Each row was made from one small tree. The marks that hang from a mark follow it in brackets, in alphabetical order. Every link used is in the known rows. Write each row's tree.
Known rows:
kolig(buna(zimev) zigezu): [-18   0   5  12  15  -3   3  -4  29  22   4 -39   9  -4   7   8  -7  -4
 -10 -11  39  17 -20  38  -7  -6  -7   6   1 -27   0  24  -7  35  13  18
  -7  -9  -4 -31  -6  31 -41 -10 -39  -4  10  27]
kolig(besu buna zigezu): [-15   1  13  25  22  18  19   2  41   0  18  -6  39 -41   1   0  11   3
  -8   0  58  33   4  24   6 -12  -5  26 -23 -30 -24 -17  25  21  11  -8
 -17 -37 -24 -24 -20  25 -39 -27 -16 -18   7   8]
teno(belu): [  7  -2  -2  10 -16  21  26 -22  12  15 -15 -23  19   5 -13  -7  -1  17
   7  18  17  -3  -2  -8  18 -11   1  -2 -23 -22   2   3  -7 -23   4  -7
 -17 -14 -21  17   6 -41  23  -5   7  27 -19 -33]
mulum(buna(sevi zimev) tinad): [  8   2 -14 -32  -4   2 -11   0  -7   3  -3 -29 -36  41   7 -29  13 -10
  -4  24   4 -51 -13  24 -26 -22   9 -20  27  16   9  36 -47  13 -19  46
 -17  20 -57  -6  10 -46 -34  11  -4 -24  14  50]
tinad(buna mulum(kolig)): [ -6   8  18 -76   3  10   5 -17 -15  45  -2 -30  12  34 -17 -28  28  -7
  -6 -19 -34 -26   2  -4   6  -8 -36 -30  20 -12  15  11  -4  -2  18 -30
   8  -9 -15  46   7  14 -21  27  46   1  -9 -17]
teno(belu buna(sevi(besu libut)) zimev): [ 29   0 -18  44  -4  -7  -2   4  -4  -3 -14  17  -4 -16   7 -35 -33 -23
  26  47 -78  28 -10 -11 -15 -23   5  15 -15  23  -7 -24  29 -39  -6  20
  19   0  33  15 -15  -2  63 -20  15  34  13 -21]
tinad(mulum): [-25   4   4 -21  -4   7  16 -13 -13  14   3 -15   9  -1  -4  -2  24   3
  -5  -2  -4 -24  11   3  28  -7 -10 -46   6 -11  -1  12 -21  -7  23  -8
 -11 -16 -10  20   1 -38 -18   6  19   5 -12 -27]
teno(sevi(besu(kolig) libut) zimev): [ 13 -21  -7  38   5  -3 -23  18 -34 -55 -15  22   1 -37 -12  14  -4  18
 -16 -11 -26  25  -3 -49  32   4  18  13  -3  20 -15 -34  14 -10 -10 -41
  15   8  43   3 -10  24  84  27  16   9  10 -14]
sevi(besu(kolig) libut teno): [ 11   9  -4 -11  41  14   1   7   2 -45   8  43  45  19  13  27  11  16
   9 -35   8  -1  21 -74   2  21  -4  13   6  28  10   0 -10 -14   7 -51
  24   5  49 -17 -15  31  63  -9  58  13 -13 -28]
buna(sevi(besu) zimev): [ 19  -5 -13  -3  -6   1 -26  25 -14 -11  13   7 -38 -12  12 -10   4   9
 -23   5  13 -11  29   0  -9 -26  19 -10  18  18  -4  37 -35   1  -5  28
   3   7 -40  -1  -7 -25 -19  -2  -2  -5  -1   9]
buna(sevi(besu teno(libut))): [ -1 -14 -10  -3  12   6  -7  22  -3 -22  16  40  20  -2  17   2  -6  -8
  19  -4  -8  -1  56 -22 -20  26  19  10  -3  40 -10   1   5 -23   0   3
  27   0  24   5 -24 -15   7 -16   1   1 -27 -16]
buna(sevi(besu libut teno(belu)) zimev): [ 33   0  -1   7  20 -31  -2  13  -2  -4   2  32 -27  -2  22  -1 -29  -2
  24  21 -24   3   1 -36 -26  10   2   2   5  19   7  25 -33 -26  -9  28
  21  20  10  -8   3 -11  12 -22  27   5 -18 -10]
buna(sevi(libut) zimev): [ 16  18 -18   8 -20 -22 -21  -6  -6 -15  -1  13 -34   9   9   2  -4 -18
   5  11  16 -17   2   0  -8  -9  17 -32  22   7  26  25 -45   3   2  30
   2  25  -2  -2  -6 -47   2  13   2  -1 -11   8]
kolig(besu): [ -2   8  -4   7  -4  28  12  -5  11 -17  14  23  17 -33  -9   2  27  17
 -12   9  45 -11  20  -9  29 -12   3  -3 -19 -23 -23 -14  12 -15  -1 -14
 -18 -20 -33 -10 -11 -31   4 -12   6  -9  -3 -24]
sevi(besu): [ -2  -2 -11  -6  13  32  -4  11   0 -17   8   3  32  -5   2  -7  20  16
 -11  -3  20 -11  32 -19  21 -12   8   4   0   8 -12  12 -13 -13  10 -18
  16 -14 -12  -8 -29  -9  23 -14  23   2 -10 -21]
besu(kolig(zigezu) sevi(libut teno)): [-23  10   8   8   5 -17  22  -5  10 -43   0  38  39  36  -5  76   1  33
  18 -54  48   1  -6 -26  28  43   8  27   0  15  40 -10 -19  24  16 -36
  -2   6  45 -17   8  16  24   3  27  -5 -12  -5]
teno(sevi(libut) zimev): [ -1  -6 -13  56 -28 -18 -10 -13 -21 -32 -17  21   8 -35  -9  19  -8   0
  13  17  -6   1 -20 -17  45  20  20 -17 -13 -16  -3 -25   1 -25   6 -15
  11  10  46   2 -27 -33  60  31 -12  -8  -3 -11]
teno(belu buna sevi(libut) zimev): [ 24  -8 -15  65 -32 -30  12 -36   0   2 -41  -1  -8 -28 -23  -7 -32  -4
  30  44 -68  17 -43  -5  23  13   4  10 -52 -21   1 -44  41 -53 -10   3
   1   4  47  12  -4 -24  88   4 -28  32  12 -27]
buna(sevi(teno(libut)) zimev): [ -6   0 -11  -6 -14 -24 -10   2  -6   0   8  25 -29  12  17  18 -20 -12
  17   0  -1 -21  20   2 -23  31  12 -17   1  11   6  20   0 -14  -9  35
   5  26  21  -2  11 -39  -3  -1 -42   6 -20   8]
tinad(buna): [ -5   1  -7 -46   6   6   8 -14  15  14   1 -11  40  24  -7  -7  18  -2
   8 -15   5 -20  11  10  15  -6  -8  -9   9 -29  13  11  -7 -13  25 -10
   3 -19 -14  29 -31 -15  -2   3  27   4 -13 -20]
mulum(buna(sevi zimev) kolig tinad): [ 19  12  -6 -29 -16  20 -25  -4 -10  16  -5 -41 -41  65  -6 -38  17  -5
 -10  18  10 -50 -19  -3 -40 -23   1  -5  26  31  16  34 -49  29 -33  20
 -11  35 -57  -3  32 -13 -18  30   6 -28  16  58]
tinad(buna(zimev)): [  0   3  -4 -62   8 -13  -5 -12   5  25  -3 -13  -1  20   2  -8   5   2
  -5 -14  -8 -34  -6  25   3  -2 -15 -21  16 -35  14  23 -10  -8  15  12
  -1   2 -22   9 -11  -8  -5  -1   4   0   1  -1]
buna(sevi(besu libut) zimev): [ 21   4 -18  -2   2 -22 -32  19  -9 -25   9  27 -27  -4  17 -11  -3 -12
  -2  11  -2 -10  19 -10 -11 -14  18 -14  32  25  10  22 -34  -3  -2  25
  25  23  -2 -17 -23 -19   7  -1  21  -3  -5   5]
buna(sevi zimev): [ 11   7 -12   8 -35  -6 -16   3  -3   2   3  -1 -43   3   3   3   0   7
 -11   6  28 -23  10  10  -5 -20  21 -27  11  -1  13  40 -33   7  -2  36
 -18   7 -35  13  14 -51 -29  18 -21   0  -7  15]
kolig(zigezu): [-20   1   0  10  -2   4  15 -17  34   5  13 -14  39  12  -9  18   4   9
   2  -9  56  -8   7  10  23  -2   1   9  -2 -15  13  20 -22  22  29  -4
 -10 -11  -6  -5 -18  -5  19   2 -23 -10  -5   1]
teno(zimev): [-18   5 -10  21 -16  25   0  -3  -7  -6  -1  -2  20  -9  -6  11   3   6
   2   8   6 -14  -7 -12  35  -1   7 -18  -3 -16 -13  -8   6  -8   8  -1
  -7 -10  20   1 -15 -17  42  11 -19   3   1  -9]
mulum(kolig tinad(buna(sevi(libut)))): [ 29  21 -11 -45   4  -1 -13 -13   0  -1   1 -13  16  58  -6 -32  22 -19
  17   4 -14 -25   4 -17 -25 -14  -4   9  28  26  41  12 -30 -13   2  -3
   9  20 -14  32 -13 -13   7  47  72 -14 -13  28]

Write each row's tree:
[  6  -1  11  41   1   7  13  15  34  -4  21   2   5 -44   1  -3   2  -2
 -10   4  59  49  18  28 -12 -31  15  28 -12 -12 -19  -7  11  34   6  17
 -21 -35 -42   4  -8   5 -77 -17 -19 -23   3  18] -> kolig(besu buna(sevi) zigezu)
[-34  -5  27  49  15  12  24  25   6 -25  15  33  27 -62   4  50  -8  27
   5 -17  27  35 -19  18  34  23  10  33 -23 -24 -40 -48  51  13   2  -5
  -9 -35  21 -39 -11  43 -54 -28 -20 -36  18  13] -> kolig(besu(sevi(teno(zimev))) buna zigezu)
[-20   5  34 -37  14  16  17 -13  13  36  16 -16   3  15 -16 -23  26 -11
 -12   6   4 -13 -19   5  -2  -6 -41  -3   9  -2  -7  -9   1  47  -1 -33
   0  -1 -38  -5  22  52 -20  -7  13 -43  26   4] -> tinad(mulum(buna kolig(besu zigezu)))
[ -6 -23   3  -2  27  -8   4  22  15 -23  19  29  24  15  11  26 -19   5
   3 -36   7  24  43 -24 -35  25   7  47   2  55   2   2  12  17   2 -10
   9   6  30  10   6  39  22  -6 -18   6 -11   3] -> buna(sevi(besu(kolig(zigezu)) teno(libut)))
[ 13   7  17 -75 -11 -24 -16   4 -28  55  -1 -25 -55  30  -6 -28   9 -13
 -17 -10 -46 -25   0  14 -28 -21 -23 -42  37   2  19  39 -25  16   4  16
  -2  14 -46  56  34   5 -64  39  24  -7   0  15] -> tinad(buna(sevi zimev) mulum(kolig))
[-22   2  16  40   0  35  11  31 -16 -36   3  48  16 -59   4  39   8  30
   3 -13  14  23 -10   0  40  19  14  12 -27 -29 -50 -52  56 -16 -13 -17
  -7 -38  14 -32  -6  15 -59 -25   6 -22   8  -4] -> kolig(besu(sevi(teno(zimev))) buna)
[ 21 -42 -14  26 -19 -16   7 -16  -3   8 -37 -12  -2 -24 -17 -39 -23  -1
  12  33 -72  22  11  15  -1  17   8  37 -67   7 -24 -45  63 -68 -17  -5
  12  -5  14   9 -11 -15  70 -23 -32  47  -2 -37] -> teno(belu buna libut sevi(besu))
[-16  -5 -12  21  -1  -2  26 -26   9  25 -18   5  20   2   2  -1 -41 -16
  48  26 -81   4 -20  -3  -3  41 -18  16 -55 -10 -20 -44  79 -58 -11   6
   5  -2  84  -1  10   5  92 -30 -53  49   7 -35] -> sevi(teno(belu buna libut zimev))
[ 16  17  11 -70   0 -36 -21  -6 -26  35  -1  -6 -49  38   0 -27   4 -32
   0  -4 -64 -21 -11   5 -30 -10 -26 -45  47   8  39  28 -28   9   9  10
  15  31  -5  42  19   9 -39  34  49 -11  -5  11] -> tinad(buna(sevi(libut) zimev) mulum(kolig))
[-19  -1  15  -9  -1  -2  11   7 -20  26   8  13 -16   9   9   9  -5 -16
  19  13 -47 -24 -18 -10   2  12  -7 -48  28   6 -13  17 -18  14   6  17
   4  -6  20  33  12 -19 -46   5   6 -30   5   3] -> tinad(mulum(buna(sevi(teno(zimev)))))
[  0   9   3   3  12  18  -5  10   7  -3   6  -3 -15 -48   9 -11  14   4
 -22   6  27  12  -7  23   0 -18  -6  -6 -13 -38 -35 -13  29  -3 -16   7
 -15 -17 -33 -38  -2  10 -51 -24 -13  -6  16   9] -> kolig(besu buna(zimev))
[ -4 -40  -8  58 -35 -17   6  -9 -26  -2 -34 -17  -6 -49 -24  -5 -30  -4
   9  36 -46  25 -21   8  31  31  16   3 -44 -15 -26 -52  48 -47 -19  -4
  -8   5  35  24  10 -40  69  12 -61  29  -5 -25] -> teno(belu libut sevi zimev)
[-17   5  11   3   6 -16  -2  11  -1 -27 -16 -10   0  13   3  36  -4  12
 -16 -42  30  36 -35  30   9   8   4  13   9  -1  26 -22  -1  41  -1 -15
  -8  10  20 -39  10  43 -29   0   2   7  14  30] -> besu(kolig(buna(zimev) zigezu) sevi(libut))
[-24   6  25 -19  -3   6  13 -17   6  38  13 -37  14  28 -16   0  15  -1
 -11 -11  13 -13  -3  -5   8  -7 -28  -8  11   4  18  21 -19  36  21 -27
  -4  -1 -10  11  22  26  -2  24  -4 -13  -1  -2] -> tinad(mulum(kolig(zigezu)))
[-10   1  13  10  24  -1   6   6  31   6  19 -11  -6 -43   8   2  -1   0
 -20   1  44  28 -13  38  -4 -12 -10  16 -12 -35 -25  -3  21  27  -4  13
 -18 -14 -25 -43  -1  36 -46 -26 -38 -20  22  24] -> kolig(besu buna(zimev) zigezu)
[ 18  16 -13  22  -8 -13 -21   5  -1  -6  -6  -1 -22  -1  16 -10  -6 -27
   5  11  10  21  -4  16 -20 -12  12 -30  21  -3  15  14 -22   7   1  26
   8  10   5 -10 -10 -20 -51  -1   6   4  -4  22] -> kolig(buna(sevi(libut) zimev))
[  5   8   1  -7   5  22 -11   6  -1   2 -12 -34 -13   2   4   6  10  15
 -33 -29  27  16  -9   2 -12 -15  -5  -6   4 -12  -6   8   9  18  -9 -15
 -19  -6 -12  -6  26  22 -24   1 -10  30  10  12] -> besu(kolig(buna(zimev)))
[-23   1  26 -52   6  -7  -2 -13   2  62   6 -49 -27  49  -9 -17   8 -16
 -14   0 -13 -32 -39  22 -19  -1 -40 -23  33  -1  16  29 -32  63   0  -7
   4  28 -22 -12  35  56 -17   5 -15 -32  24  27] -> tinad(mulum(buna(zimev) kolig(zigezu)))
[  7   4 -30  -6 -36 -20 -17 -13   2  15 -10  -1 -43  21   6 -16 -20 -25
   6  18 -36 -14  14  42 -32   1  10  -9 -16  13   9  -2  33 -20 -14  45
  -5  20  12   3   7 -36  18  -5 -60  36   8   6] -> teno(buna(sevi zimev) libut)
[  4 -24   4 -14  33  17  22  10  -4  -9 -10   7  36  12   3   1 -12  14
   7 -16 -28  18  20 -47 -14  33 -14  38 -25  27 -16 -29  40 -37 -16 -35
  13  -1  40   5  17  30  67 -24  15  52 -18 -45] -> sevi(besu(kolig) teno(belu libut))
[ 14  -4  -4  12  20 -10  -6  17  15 -35  15  17  17  13   7  11  -1  -4
  -8 -24  22  30  23 -27 -18 -16  11  32  24  48  24  10 -31  33  13 -12
   9   9   5  10  -6  32  33  10  31  -1  -5   5] -> buna(sevi(besu(kolig(zigezu)) libut))
[ -9   3  27  25 -14  40   3  15   9 -10   6  -1  13 -19 -19   8  23  26
 -23 -17  60  36  -4  20  20  -9   5  44 -22 -10 -11 -38  33  33 -11 -36
 -10 -25 -38 -27   9  45 -65  -5   4 -29  11  15] -> mulum(kolig(besu(sevi) buna zigezu))
